What can hang from each mark:
V: D Y
Z: J L
L: P T V
P: B
J: T Z
Y: V
B: L P
D: V
T: J L

Known rows, with every way that one mark hangs from another:
[L P]: .22	-.17	-.21	.17	.32	.20	.04	.25	-.01	.14	-.22	.18	-.39	.34	.05	-.01	.31	-.17	.10	.02	-.23	-.19	-.10	.07	.13	.05
[J [T [L P]] Z]: .04	-.12	-.24	.22	-.16	-.20	-.03	.45	.64	-.16	-.08	.04	-.62	.12	-.13	-.36	-.14	.06	.12	-.22	-.25	-.17	.07	-.29	.09	.70
[P [B [L V]]]: .26	-.11	-.03	.10	.13	.33	.03	.08	-.18	.19	-.16	-.14	-.25	-.05	.04	.34	-.25	-.26	.25	.37	-.11	-.09	-.16	.21	-.02	-.32
[P B]: .50	-.06	-.26	.25	.24	.25	.35	.10	-.20	.15	-.23	.11	-.35	.15	.10	.21	-.08	-.16	.10	.31	-.10	-.16	-.12	.13	-.06	-.09
[Z L]: .29	.12	-.24	.03	-.21	.25	.28	.39	.31	.04	-.11	.04	-.66	.09	-.13	-.26	.01	.04	.29	-.07	-.04	.02	-.19	-.14	-.14	.14
[J Z]: .14	.23	-.19	.25	-.05	.12	.41	.41	.00	.15	-.23	.17	-.62	.19	-.18	-.27	-.13	.09	-.22	-.02	-.06	-.34	-.28	-.07	.32	.36
[J T Z]: .13	.01	-.39	.34	-.23	-.09	.32	.42	.42	-.06	-.15	.05	-.76	.07	-.34	-.45	-.10	.23	-.16	-.06	-.22	-.28	-.19	-.17	.22	.61
[D [V Y]]: .50	.20	-.49	-.24	.26	.21	.60	.07	-.31	.55	-.31	.45	-.46	.04	-.64	-.29	.22	-.31	-.20	.26	.05	-.16	-.51	-.14	.20	-.54
[Z J]: .53	.23	-.53	.07	-.23	.28	.48	.56	.20	.14	-.21	.15	-.36	.41	-.19	-.27	-.22	.16	-.14	.08	-.11	-.08	-.22	.08	.16	.36
[L P T]: .22	-.18	-.11	-.21	.27	-.01	-.06	.17	.12	-.17	-.23	.03	-.34	.53	-.09	-.03	.52	-.01	-.04	.06	-.04	-.07	.01	.24	.10	.17
[T [J Z] [L P]]: .05	.12	-.25	-.01	-.04	-.11	.05	.47	.60	-.10	.04	.34	-.35	.25	.05	-.27	-.22	-.09	.07	-.35	-.12	-.12	.05	-.03	.21	.75
[Y [V D]]: .39	.55	-.14	-.19	.17	.24	.37	.00	-.20	.33	-.15	.41	-.45	.54	-.17	-.32	.04	.13	-.11	.20	.37	-.27	-.56	-.38	.22	-.41
[B [L T V] P]: -.17	-.13	.53	-.31	-.12	.41	-.33	.20	-.17	-.07	-.26	-.22	-.29	-.02	-.28	.04	-.23	-.11	.31	.37	.07	-.05	-.02	.26	-.16	-.42
[T J]: .33	.28	-.64	.07	-.07	.14	.56	.33	.23	.03	-.10	.46	-.46	.27	-.23	-.35	-.02	.12	-.25	.03	-.08	-.16	-.35	.14	.24	.38
[B L P]: -.13	-.17	.27	.06	-.19	.44	-.14	.34	-.24	-.05	-.23	-.07	-.39	-.01	-.10	-.20	-.47	-.22	.43	.36	-.01	-.18	-.02	-.02	-.13	-.29
[T [J Z] L]: .16	.36	-.42	-.06	-.23	-.06	.32	.48	.56	-.10	.01	.45	-.42	.24	-.10	-.42	-.39	.06	-.07	-.23	.00	-.10	-.09	-.12	.17	.73
[T [J Z] [L V]]: .10	.41	-.24	-.15	-.12	.05	.20	.38	.55	.08	-.02	.41	-.35	.08	-.18	-.16	-.30	.06	-.09	-.25	-.05	-.06	-.15	.03	.16	.53
[T [L [P B] V]]: .27	-.08	.04	-.09	.35	.21	-.24	.13	.16	.19	-.16	.19	-.14	.14	.17	.36	.02	-.29	.39	.00	-.16	.05	.10	.03	-.19	-.10
[B [L [V Y]]]: .01	.05	-.17	-.11	-.05	.41	.02	.22	-.09	.34	-.20	-.03	-.26	-.07	-.43	-.06	-.18	-.10	.16	.37	.04	-.11	-.39	.06	.27	-.49
[B L]: .08	.03	-.30	.02	-.23	.28	.09	.32	-.03	.00	-.16	.01	-.40	.18	-.16	-.30	-.26	-.10	.16	.32	.00	-.11	-.31	-.09	.15	-.10
[T [J Z] [L [V Y]]]: .08	.38	-.27	-.19	-.06	.06	.25	.38	.49	.23	-.04	.40	-.27	-.01	-.37	-.17	-.31	.05	-.07	-.18	.04	-.10	-.17	.04	.30	.35
[T [J Z]]: .17	.32	-.47	.16	-.12	.04	.54	.43	.28	.04	-.07	.35	-.56	.18	-.24	-.38	-.16	.15	-.34	-.13	-.09	-.29	-.31	.13	.39	.61
[Z [L [T J] V]]: .21	.22	-.08	-.36	-.19	.16	.15	.27	.54	-.03	-.07	-.05	-.54	.04	-.34	-.08	.20	.18	.09	-.16	.03	.14	-.18	.23	-.10	.20
[T J [L P V]]: .16	.14	-.24	-.21	.13	.10	-.06	.27	.53	.08	-.02	.42	-.18	.18	-.02	.03	.00	-.11	.14	-.24	-.16	.05	-.02	.12	.04	.31
[P [B [L T V]]]: .26	-.12	.04	-.09	.09	.24	-.02	.04	-.11	.03	-.17	-.23	-.22	.05	-.04	.32	-.15	-.18	.18	.40	-.01	-.05	-.11	.30	-.05	-.26
[D V]: .53	.26	-.45	-.18	.17	.19	.53	.08	-.24	.33	-.29	.46	-.56	.18	-.38	-.27	.23	-.29	-.22	.14	-.10	-.10	-.47	-.14	.01	-.28
[B [L T] P]: -.12	-.18	.35	-.22	-.23	.29	-.21	.29	-.16	-.27	-.24	-.18	-.36	.14	-.19	-.22	-.32	-.11	.33	.39	.12	-.10	.04	.10	-.15	-.21
[P [B [L [V D]]]]: .32	-.04	.05	.05	.16	.31	.04	.03	-.23	.13	-.14	-.10	-.20	.00	.03	.32	-.26	-.24	.28	.44	-.06	-.10	-.23	.20	-.05	-.41

Rows:
.32	-.14	-.13	.00	.22	.11	-.11	.23	.18	.00	-.14	.23	-.21	.30	.26	.10	-.06	-.30	.40	.03	-.11	.00	.15	-.12	-.17	.10 | [T [L [P B]]]
.36	.03	.14	-.16	.39	.19	-.22	.06	.09	.11	-.13	.25	-.07	.23	.17	.34	.01	-.28	.43	.07	-.08	.05	.00	.02	-.21	-.23 | [T [L [P B] [V D]]]
.24	-.26	.29	-.26	.57	.14	-.29	-.08	.01	.12	-.25	-.19	-.15	.20	-.03	.66	.54	-.15	.06	.09	-.14	-.01	.06	.60	-.02	-.21 | [L [P B] T V]
-.03	-.22	-.06	-.21	-.07	.08	-.24	.25	.11	-.22	-.13	-.20	-.31	.34	-.12	-.16	.04	-.13	.19	.23	.01	-.05	-.09	.11	.15	.00 | [B [L P T]]
.01	-.04	.13	-.10	.13	.31	-.29	.15	-.07	.10	-.12	-.05	-.20	.13	-.11	.10	-.03	-.22	.31	.24	-.10	-.09	-.30	.12	.13	-.42 | [B [L P [V D]]]
-.08	-.17	.12	-.31	.04	.20	-.37	.16	.09	-.02	-.16	-.24	-.24	.18	-.21	.10	.14	-.13	.17	.20	-.04	-.01	-.14	.27	.14	-.21 | [B [L P T V]]
.21	-.30	.12	.06	.71	.36	-.12	.00	-.19	.63	-.25	-.04	-.10	-.13	-.14	.67	.32	-.31	.23	.15	-.20	-.18	-.08	.43	.21	-.58 | [L [P B] [V Y]]
-.09	-.15	.06	-.03	.07	.34	-.30	.22	.00	.18	-.15	-.13	-.27	.04	-.11	.12	-.01	-.24	.26	.17	-.17	-.09	-.21	.14	.17	-.29 | [B [L P V]]
-.20	-.08	.44	-.33	-.18	.35	-.26	.22	-.02	-.13	-.18	-.16	-.29	-.05	-.31	-.01	-.29	-.07	.23	.27	.05	-.06	-.03	.35	-.09	-.24 | [B [L [T J] V] P]
.40	.34	-.18	-.30	.17	.27	.14	.16	.06	.24	-.21	.47	-.11	.19	-.28	-.04	-.09	-.03	.24	.22	.16	.03	-.27	-.15	-.05	-.36 | [T [L [V D Y]]]
.37	.05	-.30	-.09	-.43	.24	.18	.58	.82	.24	-.04	-.28	-.49	-.14	-.54	-.17	-.16	.25	.26	-.18	-.17	.14	-.11	.07	.00	.26 | [Z [J T] [L [V Y]]]
-.05	-.17	-.16	-.23	-.13	.03	-.18	.28	.26	-.27	-.05	-.14	-.30	.32	-.15	-.22	.00	-.10	.11	.15	-.01	-.06	-.10	.20	.22	.17 | [B [L P [T J]]]
.20	-.10	-.07	.01	-.05	.06	.12	.18	.03	-.12	-.08	-.21	-.32	.10	-.01	.09	-.31	-.14	.09	.29	.01	-.14	-.06	.25	.09	.12 | [P [B [L [T [J Z]]]]]
.21	.03	-.14	-.15	.23	.09	-.10	.19	.48	.08	.00	.31	-.12	.11	.11	.24	-.08	-.22	.22	-.17	-.20	.04	.08	.22	-.02	.25 | [T J [L [P B] V]]
-.01	.18	-.07	-.11	.07	-.01	-.07	.37	.59	.08	.01	.31	-.28	.09	-.03	.01	-.14	-.09	.04	-.38	-.18	-.08	.00	.12	.20	.54 | [T [J Z] [L P V]]
-.18	-.12	.47	-.03	-.08	.55	-.26	.25	-.26	.14	-.25	-.11	-.32	-.16	-.19	.06	-.39	-.21	.41	.33	-.07	-.14	-.09	.13	-.13	-.51 | [B [L V] P]
.01	-.02	.27	.19	.05	.13	.01	.36	.25	.22	-.08	-.22	-.62	-.13	-.02	.17	-.05	-.09	.17	-.28	-.19	-.20	-.06	.10	.13	.27 | [J [Z [L [P B] V]]]
.13	-.16	.08	-.41	.52	.17	-.16	.03	.02	.32	-.30	-.04	-.13	.17	-.47	.32	.64	-.02	-.03	.11	.03	-.08	-.11	.47	.28	-.37 | [L P T [V Y]]
.06	-.02	-.24	.28	-.41	-.10	.21	.50	.69	-.13	-.03	-.16	-.89	-.08	-.32	-.47	-.13	.23	.09	-.25	-.22	-.15	-.10	-.23	.07	.69 | [J T [Z L]]
.40	.23	-.13	-.11	-.38	.37	.20	.59	.58	.24	-.06	-.19	-.46	.03	-.24	-.04	-.18	.16	.20	-.23	-.15	.15	-.14	.14	-.07	.26 | [Z J [L V]]
.16	-.23	.01	-.10	.28	-.19	-.02	.17	.28	-.23	-.07	-.13	-.31	.34	.04	.18	.25	-.08	-.09	-.09	-.10	-.17	.14	.50	.21	.51 | [L [P B] [T [J Z]]]
.47	-.01	-.55	.04	-.31	.06	.16	.58	.65	-.07	-.10	.06	-.35	.36	-.17	-.34	-.21	.14	.09	-.07	-.24	.04	.03	-.08	.00	.60 | [Z [J [T [L P]]]]
.10	.01	-.15	.04	.06	-.12	.01	.38	.54	-.10	.06	.24	-.29	.17	.17	-.05	-.29	-.19	.14	-.29	-.15	-.12	.16	.05	.14	.69 | [T [J Z] [L [P B]]]
.08	.30	-.30	.04	-.15	.09	.45	.43	.44	.19	-.01	.18	-.57	-.07	-.39	-.27	-.16	.14	-.16	-.22	-.04	-.21	-.29	.17	.37	.44 | [T [J [Z [L [V Y]]]]]
.24	.17	.00	-.34	-.14	.22	.09	.24	.39	.02	-.14	-.11	-.55	.06	-.31	-.02	.25	.15	.16	-.07	.05	.14	-.17	.14	-.16	.02 | [Z [L T V]]
.26	.00	.22	-.50	.59	.13	-.15	-.06	-.07	.21	-.26	.07	-.02	.29	-.46	.30	.61	.00	.03	.23	.14	-.08	-.23	.45	.22	-.55 | [L P T [V D Y]]
.10	.32	-.28	.07	-.20	.08	.42	.44	.47	.09	.00	.18	-.61	.00	-.27	-.27	-.15	.15	-.18	-.26	-.11	-.18	-.28	.16	.29	.57 | [T [J [Z [L V]]]]
.25	-.09	-.02	-.11	.06	.20	.03	.06	-.01	.00	-.12	-.18	-.22	.03	-.06	.29	-.18	-.15	.13	.34	-.02	-.05	-.12	.36	.01	-.14 | [P [B [L [T J] V]]]
.40	.22	-.06	-.39	-.42	.22	.13	.53	.67	.02	-.08	-.29	-.43	.17	-.35	-.05	-.03	.26	.11	-.20	-.03	.22	-.07	.26	-.09	.35 | [Z J [L T V]]
.28	.32	-.22	-.44	.07	.14	.25	.09	.25	.03	-.20	.20	-.31	.25	-.47	.04	.33	.27	-.36	.07	.04	.01	-.31	.48	.14	.10 | [L [T J] V]
.21	-.31	.23	-.32	.66	.15	-.21	-.08	-.07	.32	-.26	-.20	-.05	.06	-.29	.63	.53	-.16	.09	.20	-.01	-.09	.03	.60	.18	-.46 | [L [P B] T [V Y]]
.25	.27	-.29	-.50	.17	.16	.32	.09	.18	.24	-.23	.19	-.21	.12	-.73	.01	.32	.26	-.33	.18	.18	-.06	-.34	.49	.33	-.16 | [L [T J] [V Y]]
-.01	-.19	-.12	.31	-.27	-.13	.02	.49	.72	-.13	-.01	-.23	-.86	-.08	-.22	-.36	-.01	.13	.18	-.33	-.30	-.17	.00	-.17	.09	.70 | [J T [Z [L P]]]
.12	.30	-.37	.12	-.26	.03	.48	.48	.47	-.01	.01	.20	-.65	.07	-.22	-.39	-.19	.15	-.16	-.25	-.08	-.20	-.25	.09	.29	.66 | [T [J [Z L]]]
.24	-.25	.18	.12	.62	.34	-.19	.00	-.12	.42	-.22	-.03	-.21	.00	.11	.68	.32	-.29	.20	.05	-.34	-.13	-.04	.42	.03	-.33 | [L [P B] V]
-.19	-.16	.49	-.34	-.06	.42	-.28	.19	-.22	.07	-.28	-.23	-.21	-.13	-.46	.03	-.24	-.12	.34	.43	.17	-.10	-.04	.26	-.02	-.59 | [B [L T [V Y]] P]
.02	-.06	.21	-.38	.09	.17	-.36	.10	.02	-.12	-.14	-.17	-.16	.26	-.21	.08	.12	-.11	.21	.28	.03	-.01	-.24	.25	.10	-.33 | [B [L P T [V D]]]
